What can hang from each mark:
q_817: q_836
q_133: q_158 q_190 q_836 q_895
q_836: q_133 q_817
q_190: q_21 q_133
q_21: q_190
q_158: q_133
q_791: q_21

Every row comes from one small tree of marks. Brackets hold a mark, then the marks that hang from it, in the order of their numbers. Every link used is in the known rows. Which tree was each row made from?
Known rows:
[q_190 q_21 [q_133 q_158 q_836 q_895]]: [-33   9 -45  12  30   1  -3  22 -40  28  53  32 -10  -7  30  14  -7]
[q_133 q_158 [q_190 q_21]]: [-27   2 -13   9  22  -7  -2  18 -37  19  37  11  -6 -19  18   1 -18]
[q_133 q_158 [q_190 q_21] [q_836 q_817] q_895]: [ -9   5 -19   5  42  -9   1  26 -55  16  82  25  -6 -64  27  -7   0]
[q_817 [q_836 [q_133 q_158]]]: [-12   8 -26   5  -1 -13  10   8 -18  15 -10   1 -27  -9  19 -25  -9]
[q_21 q_190]: [-26   6  -9   1  -4 -11   5   8  -1   1 -15  12  -9 -11   9 -18 -17]
[q_190 q_21 [q_133 q_158 q_895]]: [-47   9 -54  14  25   4 -10  21 -39  24  43  24 -14  10  27  15 -11]
[q_21 [q_190 [q_133 q_158 q_836 q_895]]]: [-52   7 -21   5   9 -14  15  13 -16   6  17  31  -1 -20  22  -7 -11]
[q_817 [q_836 [q_133 [q_190 q_21] q_895]]]: [-25  12 -26   5  -2 -16   6  13 -29  24   6   5 -31 -11  20 -10  -7]
[q_791 [q_21 [q_190 [q_133 q_158 q_836]]]]: [-54   9 -49   5   8  -9   8  15  -5  17   9  14  -8  -2  14   2 -14]
[q_21 [q_190 [q_133 q_158 q_895]]]: [-65   7 -28   6   5 -12   8  12 -15   3   9  24  -5  -6  20  -6 -15]
[q_158 [q_133 q_895]]: [  4   4 -19   4   9 -10  -6  18 -20   7  35  10 -25 -26   3 -15 -22]
[q_158 [q_133 q_836]]: [ 37   2  -1   1  12 -11   4  13 -11  16  23  10 -20 -34   6 -16 -19]
[q_817 q_836]: [-17  12  -9   2  -7 -13   7   3 -17  12 -13   7 -22   2  13 -13 -16]
[q_817 [q_836 [q_133 [q_190 q_21]]]]: [-10  11 -19   4  -4 -15   9   8 -20  27 -13  -1 -31  -3  20 -10  -8]
[q_791 [q_21 [q_190 q_133]]]: [-59  12 -52   4  -2  -7   2  12   0  16  -8   5 -14  14  10   4 -16]
[q_133 q_158 [q_836 q_817] q_895]: [  1   5 -24   4  34  -6   2  22 -43   2  67  23  -7 -63  20 -26   1]

Write each row's tree:
[-30  12 -17   5  -9 -20  12  10 -26  18   1   1 -28 -18  16 -18  -7] => [q_817 [q_836 [q_133 q_190 q_895]]]
[-46  10 -16   3  -1 -15  14  11 -11  10   4  27  -5 -14  19  -5 -10] => [q_21 [q_190 [q_133 q_836 q_895]]]
[-60   8 -35  11  12  -5   1  14 -33  13  32  17  -7  -4  19   0 -12] => [q_190 [q_133 q_158 q_895]]
[ 38   5 -14   0  22 -10  -1  18 -24   8  47  12 -25 -53  11 -21 -10] => [q_158 [q_133 [q_836 q_817] q_895]]
[-26   9 -30   7  25  -6   7  14 -37  13  45  20  -7 -30  26  -7   1] => [q_190 [q_133 q_158 [q_836 q_817] q_895]]
[ 31   5 -10   0  30 -13  -1  21 -34  19  59  13 -24 -54  16  -6 -11] => [q_158 [q_133 [q_190 q_21] [q_836 q_817] q_895]]
[ 14   2  -4   3  15 -10  -4  15 -19  22  23   2 -24 -17   9   0 -24] => [q_158 [q_133 [q_190 q_21]]]
[  7   3   6   2  13 -20   8  19 -28  16  50  16 -15 -55   6 -10 -18] => [q_158 [q_133 q_190 q_836 q_895]]
[-51   6 -20   5   3 -11  11   6  -6   6 -10  16  -5   2  20  -6 -16] => [q_21 [q_190 [q_133 q_158]]]
[ 24   4   2  -1  22 -18   7  18 -30  13  53   9 -19 -63  11 -16 -11] => [q_158 [q_133 q_190 [q_836 q_817] q_895]]
[ 14   4  -6   4  21 -14   1  23 -32  24  57  20 -20 -45  12   0 -18] => [q_158 [q_133 [q_190 q_21] q_836 q_895]]
[-38   8 -24   2  15 -13  14  12 -19   3  18  26  -5 -28  26 -11  -6] => [q_21 [q_190 [q_133 q_158 [q_836 q_817] q_895]]]
[  8   3 -22   4  20  -8   6  12 -25  11  16 -16 -21 -46  21 -31   5] => [q_836 [q_133 q_158 q_190] q_817]
[-13  10 -50   9  38   2  -4  21 -42  24  55  26 -14 -16  35   9   1] => [q_190 q_21 [q_133 q_158 [q_836 q_817] q_895]]
[ 12   4  -8   3  39  -8   5  17 -41  20  53  14  -5 -52  27  -7  -2] => [q_133 q_158 [q_190 q_21] [q_836 q_817]]
[-59  10 -23   4  -4 -12   8  10 -10   5  -5  19  -9   0  17  -4 -14] => [q_21 [q_190 [q_133 q_895]]]
[-39   9 -18   8  12  -9  -8  22 -42  20  47  15 -13 -22  13   5 -13] => [q_133 [q_190 q_21] q_895]
[-30  10 -32   7   7 -16   8  16 -35  20  18   9 -27 -17  23 -12  -9] => [q_817 [q_836 [q_133 q_158 [q_190 q_21] q_895]]]
[-48  11 -47   3   1  -9   7  13   0  19   0  11 -11   2  12   4 -13] => [q_791 [q_21 [q_190 [q_133 q_836]]]]
[-38   3   0   7  21 -18  13  23 -49  12  71  28   5 -65  14 -12 -10] => [q_133 q_158 q_190 q_836 q_895]
[-27   4 -38  12  18  -7  -1  25 -37  21  43   6 -19 -33  18 -13  -5] => [q_836 [q_133 q_158 [q_190 q_21] q_895]]
